What can hang from each mark:
negi: gupag mova
volin: mova
rebi: gupag
mova: gupag nuvor volin
gupag: mova nuvor rebi
nuvor: mova volin

Every row comes from one small tree of marks. Brackets hold a mark, then the marks that hang from it, in alphabetical order. Every link used is in the known rows. Which tree was each row made from?
Known rows:
[negi gupag [mova nuvor]]: [ 22.6  25.9 -18.4 -27.5  23.7  16.4  20.1 -32.2 -14.3 -20.7 -13.9  -9.7
  19.7 -30.6 -14.0   0.6  -4.8 -10.3  24.9 -14.9  30.5  25.0 -28.9  -9.1
 -14.1  -8.1]
[gupag mova [nuvor volin] rebi]: [ -3.8   1.6 -18.3 -11.3  -7.4 -32.5   6.4   3.4 -18.2  -1.8 -21.3   1.7
 -14.9 -20.7  29.2   2.4   3.1  -7.6   0.8   0.2  -6.9  26.3 -10.7  23.7
 -14.9 -30.8]
[nuvor mova volin]: [-12.4  34.4  -8.3 -20.5  39.1   5.8  36.4  26.4 -18.3  14.7 -41.6   3.4
 -16.7   6.1  -6.2  22.6   7.1   5.2  -9.6  11.3  15.5  12.6 -11.6  -6.4
 -27.4 -21.9]
[gupag nuvor rebi]: [ 13.9  22.5  -5.7  -8.4  17.1   3.8   0.2   0.0 -26.1 -30.6 -22.2   4.5
  15.7 -22.1  22.1   0.1  -1.1 -18.7   8.5   6.4  -8.2   7.3 -26.7   4.4
   8.6 -31.7]
[mova gupag nuvor volin]: [  0.4  54.3  15.3  -8.9  39.0  21.8  55.9 -20.8  31.0 -24.0 -30.0  12.3
  44.7 -12.7  21.7 -25.3  -9.4 -33.8 -10.9  -8.6  22.4 -23.0 -22.8  20.8
  -8.3  21.8]
[gupag mova nuvor rebi]: [ 13.2  11.1  -6.4  -7.1  -6.9 -18.0  -6.1  -3.2 -28.9 -18.2 -25.5  -4.7
   3.0 -29.5  24.1  -6.7  -6.8 -15.7   1.1   4.4  -4.2  17.3 -11.7   9.6
  -9.1 -32.0]
[rebi gupag]: [ 19.3  46.0  16.1 -10.4  27.3  11.3  14.0  -0.2 -40.0 -29.8 -36.1  -1.3
  16.7 -10.3  -3.0  28.8 -34.0   2.4  -7.3   8.0  27.1   7.2 -15.3 -16.7
 -15.8 -11.8]
[rebi [gupag [mova [nuvor volin]]]]: [  2.6  26.7  10.4  -3.2   2.7 -19.2  26.9 -17.3 -21.7   3.6 -28.3 -15.4
  -2.3 -12.3  10.1   6.4 -24.3   4.3  -1.8   4.7  35.1  31.4  -9.5  16.5
 -29.3   3.1]
[mova [gupag rebi] nuvor volin]: [  8.3  31.6  12.2   7.4  33.7  24.3  33.7 -12.4  26.9 -17.2 -37.8   1.0
  54.5 -12.8  19.3 -27.0   3.2 -36.6 -11.1  -1.4   0.9 -16.3 -35.9  33.9
  -0.5  29.1]
[volin mova]: [  2.9  34.0   5.0  -6.2  32.4  -9.0   9.1  -0.9 -22.3 -20.6 -35.2   8.8
  11.2  -6.3   8.7  10.2 -13.3   5.7   0.5   4.2  10.0  -5.8 -20.3 -22.8
 -30.0 -11.5]
[mova [gupag nuvor]]: [ -2.9  40.1   5.4 -20.4  19.9   4.1  29.6 -14.9  -5.9 -47.5 -16.0  11.7
  33.9 -14.1  26.7 -15.2 -10.3 -34.6  -5.6 -11.2  21.2 -13.1 -12.3   1.4
  12.7 -16.5]
[volin [mova nuvor]]: [  4.9  34.0  10.5  -4.0  26.7   0.0  18.0 -21.7  -8.2 -23.2 -32.1   0.7
  27.6  -1.1   7.1  -9.8  -7.2  -2.1  12.5   4.2  25.3   0.4 -34.3  -9.5
 -19.9   8.8]
[negi mova]: [  8.0  37.3  -7.5 -33.3  29.2  27.5   9.9  -8.8 -17.0 -17.3 -18.6   3.6
  -0.6 -26.1 -15.8   8.2 -11.3  -1.0   2.8  -0.1  22.9   9.6 -21.8 -41.5
 -25.3 -20.6]
[mova gupag volin]: [  4.1  54.1  10.2  -7.7  40.9  20.1  40.9   1.7  20.4 -30.3 -28.9  17.0
  25.8 -12.2  16.7  -5.4 -12.8 -24.9 -23.4  -3.4   9.6 -27.7  -8.3  11.9
 -16.8   7.9]
[negi gupag [mova [nuvor volin]]]: [  4.7  13.6 -26.6 -23.1  23.3  -5.6  33.8 -19.2  -2.9  -1.7  -6.7  -5.6
  -7.1 -18.9  -9.0   5.3   2.1  -4.7  22.3 -19.4  25.6  39.3 -29.3   2.1
 -20.9  -4.1]
[mova [gupag nuvor rebi]]: [  9.6  24.3   0.4  -8.7  20.8   3.0   6.4  -3.9 -10.8 -39.0 -27.1  11.2
  39.1 -17.7  24.8 -22.0   7.4 -35.6  -3.8  -0.8  -6.6  -8.3 -23.5  14.0
  17.5 -15.0]
[volin [mova [gupag rebi]]]: [  4.8  14.1  14.0  13.9  34.0 -10.2 -10.2   6.2 -10.3 -24.3 -47.2   8.0
  33.6   1.8   8.3  -4.9   2.8 -13.0  -8.5   8.8  -9.3 -17.3 -25.5  -0.7
  -5.4  11.4]
[volin [mova [gupag rebi] nuvor]]: [  6.6  10.9  21.6  16.3  26.5   1.7   7.6 -16.6   0.5 -27.8 -41.0  -4.2
  53.6  -0.2  12.7 -25.5   6.9 -17.9   0.9   5.4   7.6 -11.4 -41.1  10.2
  -3.8  26.4]
[gupag [nuvor mova volin] rebi]: [  0.5   6.7 -18.3 -15.1  12.9  -6.2   6.2  29.2 -34.3   8.3 -30.0   7.6
  -8.2   7.8  10.8  10.4  27.9  -2.1   1.6  12.0  -9.2  21.3 -23.5  19.6
  -7.7 -35.5]
[gupag mova]: [  3.2  32.3   1.9 -20.6  10.5  -1.8  15.5 -12.1 -21.3 -15.4 -39.2  -0.9
  -5.3 -28.7   5.8   4.7 -24.1  -9.5 -14.8   5.6  20.7   7.2  -2.9 -17.4
 -31.2 -20.3]
[rebi [gupag [mova volin] nuvor]]: [ 22.7  48.1  15.5  -8.9 -15.5 -22.9   4.7   9.5 -24.2 -21.9 -10.8  11.2
  -0.5 -11.7  30.8  10.1 -28.7  -5.1  -8.2 -15.8  17.9  -3.0   6.3  21.2
 -24.5 -26.4]

Which tree is each row?
[ -9.2  19.6  -8.7 -18.0   8.9 -13.1  48.1 -27.0  -3.1   1.2 -32.9 -15.3
 -11.4 -21.0  15.0  -4.9 -12.3  -6.0  -4.2   2.4  27.6  27.1 -13.2  11.1
 -31.1   0.7]
[gupag [mova [nuvor volin]]]
[ 22.2  10.9 -21.2   4.6  -7.9 -42.3  -5.5   3.6 -14.7  -9.5 -17.5  11.0
   5.3 -31.4  25.6  -0.5  -5.3 -17.4   6.3 -21.7 -11.3   9.4  -5.6  45.8
 -16.3 -27.8]
[negi [gupag [mova volin] nuvor rebi]]
[  3.0  47.6  10.7 -12.5  41.7  19.4  35.3  25.4   6.8  -5.3 -42.0  15.7
  21.8   3.3   0.6  -5.7   4.8 -19.7 -25.3  -1.7  14.8 -30.8  -9.4   5.3
 -22.4   0.5]
[nuvor [mova gupag volin]]
[  6.8  30.1   7.6 -11.6   8.5 -15.4  20.7   4.6 -33.1 -23.3  -6.6  13.0
  -1.3  -4.5  22.2  22.2 -16.8   5.4   5.1  -4.9  13.4  17.5  -8.5   9.3
  -7.2 -30.1]
[rebi [gupag [nuvor volin]]]
[  9.2  42.0  -5.0 -15.4  -3.6 -15.8  20.2  -6.4   3.6 -16.0 -12.4  16.4
  -4.0 -23.7  34.5  -6.0 -20.1 -14.6  -6.7 -13.8  11.1  -5.5   2.4  12.7
 -26.9 -27.7]
[gupag [mova volin] nuvor]
[ 28.4   1.7 -24.3 -10.2  26.5   3.8 -13.8  -1.1 -29.6 -14.2 -30.4  -0.9
   3.4 -31.7 -17.1  18.7   2.3  -6.3  15.9  -6.9  -2.9  25.9 -31.2 -11.4
  -8.7 -21.4]
[negi [gupag rebi] mova]
[ 23.2  22.7 -29.3 -30.2  13.6  -5.2   1.2 -11.4 -26.5 -31.9   4.3  11.2
  -2.2 -29.5   2.5  10.5  -7.7 -13.0  27.7 -28.8  19.2  19.4 -14.5  -9.9
  -2.5 -41.4]
[negi [gupag nuvor] mova]
[  9.9  35.0   5.7 -18.4   9.3 -13.1  12.8  35.6 -46.6  -7.9 -16.5   2.1
  -7.8  16.9   7.5  28.0  -2.1   9.0   2.3  -0.5  22.2  12.2 -11.0   8.4
 -14.1 -31.8]
[rebi [gupag [nuvor mova volin]]]
[  4.8  27.9   2.1 -11.3 -12.3 -35.6   8.1   4.4 -39.6 -17.3 -12.3   1.8
 -17.1  -8.7  24.8  18.8 -25.3   7.8  -6.7  -8.1  17.1  19.6   6.5  12.0
 -14.5 -34.2]
[rebi [gupag mova [nuvor volin]]]
[ 16.5  23.7  -4.9  -6.8  -9.9 -18.2   2.3   8.3  -7.0  -7.5 -24.2   9.3
   2.6 -26.1  32.5  -2.9  -4.3 -15.6  -4.1  -4.3  -9.1  -2.1  -8.3  28.2
 -20.2 -26.1]
[gupag [mova volin] nuvor rebi]
[-11.1  21.5 -13.4 -22.9  -6.4 -29.3  28.1  -4.2 -17.2 -10.4 -11.7   7.8
 -25.0 -20.6  27.8  -0.4 -12.3  -7.5  -0.1  -6.9  10.6  20.3   3.1  10.3
 -20.3 -35.0]
[gupag mova [nuvor volin]]
[ 32.1   3.5 -26.6 -16.7   3.1  -5.3 -23.3  -1.2 -32.1 -24.4  -7.0   8.2
   5.5 -28.1  -3.8   9.1   3.2 -20.9  27.5 -21.9  -4.8  25.6 -26.9   0.1
   3.2 -34.7]
[negi [gupag nuvor rebi] mova]
[ -8.1   9.6  -0.1   2.7  39.3   6.0  40.4 -14.3  12.5  -9.7 -43.7  -9.5
  27.8  -9.1  12.4 -19.5  12.1 -28.3  -4.2   9.4   2.9  11.1 -35.7  27.5
   6.1  21.7]
[mova [gupag rebi] [nuvor volin]]
[  9.1  29.3   7.1  -1.2  39.1  16.2  12.9  36.7  -1.8  -1.1 -52.4  11.3
  29.8   1.2   1.8  -2.3  15.6 -20.2 -23.4  14.6  -5.2 -25.3 -16.7  20.3
 -16.6   5.2]
[nuvor [mova [gupag rebi] volin]]
[ 25.2   7.2 -22.4  -1.2  14.6 -20.5  -6.8  -4.9 -33.2 -25.7 -19.8   7.4
  20.8 -22.8  17.0  13.2   1.5 -21.8  20.8  -9.9  -7.5  19.5 -21.3  24.3
  11.2 -32.1]
[negi [gupag nuvor rebi]]
[  2.6  20.1   5.4  -7.4  42.3  18.3   5.3  24.5 -18.9  -5.6 -54.0  -2.2
  25.0   0.3  -7.9  -4.3  17.4 -24.3 -18.0  16.9   3.1 -12.2 -18.5   3.6
  -4.8  -1.1]
[nuvor [mova [gupag rebi]]]
[ -3.7  26.5  -8.8 -27.1  21.5  -7.3  30.4  19.4 -22.7   1.7 -20.7   9.0
 -16.8   6.2   9.0  14.0   8.7   0.1   3.0   1.7  13.7   9.5  -7.5   1.8
 -16.0 -37.7]
[gupag [nuvor mova volin]]
[ -8.3  12.5  -5.9  -4.8  39.4   4.7  16.7  31.0 -12.7   9.8 -52.1  -3.6
   3.8  12.4   0.1   4.4  21.3 -14.1 -13.6  18.5   2.1   7.1 -18.7  19.3
  -6.9   1.0]
[nuvor [mova [gupag rebi]] volin]
[ 18.7  20.0   0.9   2.7   7.1  -3.8  15.8 -14.0   9.0   2.7 -39.2  -6.2
  14.1 -25.9  17.2 -17.9   0.6 -18.1  -6.0   1.9   4.3   5.9 -25.0  31.8
 -28.6   8.9]
[gupag [mova nuvor volin] rebi]
[-15.2  34.6   5.4 -12.4  36.6  10.7  59.7 -30.5  15.3 -13.9 -30.2   1.0
  22.9  -7.6  20.8 -16.6  -3.0 -27.0  -5.2   0.0  26.8   8.0 -23.5  18.4
  -4.2  16.8]
[mova gupag [nuvor volin]]
[ 18.9  26.9  -5.6   2.9   7.3  -4.8   3.1   9.8  -3.6   5.0 -40.6   7.0
  -2.3 -25.9  14.2   4.4  -7.0  -8.8 -21.3   6.9 -12.0  -2.3 -11.9  17.5
 -34.8  -8.2]
[gupag [mova volin] rebi]
[-13.7   5.7   6.8  17.4  32.4 -27.0   7.2  15.1  -3.3  -6.1 -42.4   7.7
  10.0  14.0  14.6   2.8  10.0  -4.3  -6.1  12.7 -14.3  -3.2 -27.9  11.2
 -18.4  15.3]
[nuvor [volin [mova [gupag rebi]]]]
[ 14.5  10.0   2.3  -3.9   6.8   0.2  11.8 -28.1 -17.0  -3.7 -49.5 -19.7
  16.6 -28.2   3.3 -17.5  -6.1 -18.3   0.5  14.8  14.7  20.4 -25.9  15.3
 -19.6   1.6]
[gupag [mova nuvor] rebi]
[ -0.7   1.4  -8.8   7.9   6.6 -35.8  -6.3  17.4 -22.1 -12.0 -21.0  12.7
  -5.7   4.9  24.6  11.3   9.5   2.2  13.4  -0.4 -20.8   6.7 -27.8  15.5
 -12.7 -18.1]
[gupag [nuvor [volin mova]] rebi]
[ -1.4  31.0  10.6 -10.2  14.7 -21.3   6.6  -5.4  -9.6 -45.1 -14.9  18.3
  34.7   6.1  29.8 -18.1  -5.3 -19.2   5.4 -12.2  15.3 -22.7 -14.5  -3.7
   3.2 -11.2]
[volin [mova [gupag nuvor]]]
[  3.1  -4.0 -34.3  -1.5  -8.7 -56.3   6.1   1.7 -33.4   1.2 -19.1  -2.0
 -14.8 -24.6  25.7  10.9  -1.4  -8.6  10.9 -14.0 -11.6  44.6  -4.3  37.2
  -7.7 -31.2]
[negi [gupag mova [nuvor volin] rebi]]
[ -6.8  12.5  -5.4  -6.7  19.2 -11.5  18.2   3.8  -4.0 -21.1 -23.3   9.1
  17.2  -7.0  29.0 -10.9   9.6 -29.0  -1.8  -0.9  -9.4   5.9 -21.1  29.0
  10.8 -14.0]
[mova [gupag [nuvor volin] rebi]]
[ 13.1  35.2 -16.6  -5.0  16.7 -29.2  18.8  -8.1  -3.2   0.3 -26.5   8.5
  -7.9 -30.5  13.7  15.2 -23.0  -8.6 -10.5 -15.6  11.5   7.1   6.1  19.3
 -34.8 -16.3]
[negi [gupag [mova volin]]]
[  8.5  22.9  14.8   3.2   0.4 -42.1  -1.5  16.6 -36.7 -24.9  -5.8  12.9
   0.0  16.9  21.0  28.5 -17.2  18.0  13.3 -10.5   9.1   6.4 -11.5   7.1
 -15.8 -18.2]
[rebi [gupag [nuvor [volin mova]]]]
[ -1.7   5.0  -3.6   0.2  11.1  -9.1  22.7 -19.2  -6.3  15.6 -39.5 -17.5
  -6.7 -19.7  11.5 -10.4   2.2  -7.9  -3.2  10.4   2.3  34.7 -21.2  25.0
 -26.1   5.6]
[gupag [mova [nuvor volin]] rebi]
[  5.1  31.0  -5.8 -40.1  14.1  15.4   6.5  -7.9  -9.2 -47.4   0.7  15.5
  21.1 -21.3  10.8 -23.5  -3.5 -30.9   7.8 -18.1  21.1  -9.8 -13.2 -14.6
   3.7 -23.0]
[negi [mova [gupag nuvor]]]
[  9.6  13.1  -1.4 -16.1  32.2  22.0  -8.1   1.6 -10.2 -28.0 -33.8   2.0
  23.3 -21.2 -11.9 -10.9   5.1 -24.1  -7.1   3.1   3.6  -3.9 -30.7 -17.0
  -4.6  -2.3]
[negi [mova [gupag rebi]]]
[ 10.1  31.0   2.3  -1.8  23.0  -0.1  15.1  11.1  14.6 -30.9 -20.1  20.9
  33.9 -16.8  31.4 -18.1   7.1 -36.2  -8.6  -9.0 -13.1 -23.9 -21.1  34.8
   6.4  -3.0]
[mova [gupag nuvor rebi] volin]
[ 17.0  34.8  22.6  -9.9   1.3  -1.6  14.2 -27.3 -39.6 -16.3 -30.0 -17.3
  19.4 -17.6   1.7  -0.5 -32.3  -8.2   0.2   0.5  40.5  20.8 -13.8   2.2
 -23.9   0.2]
[rebi [gupag [mova nuvor]]]
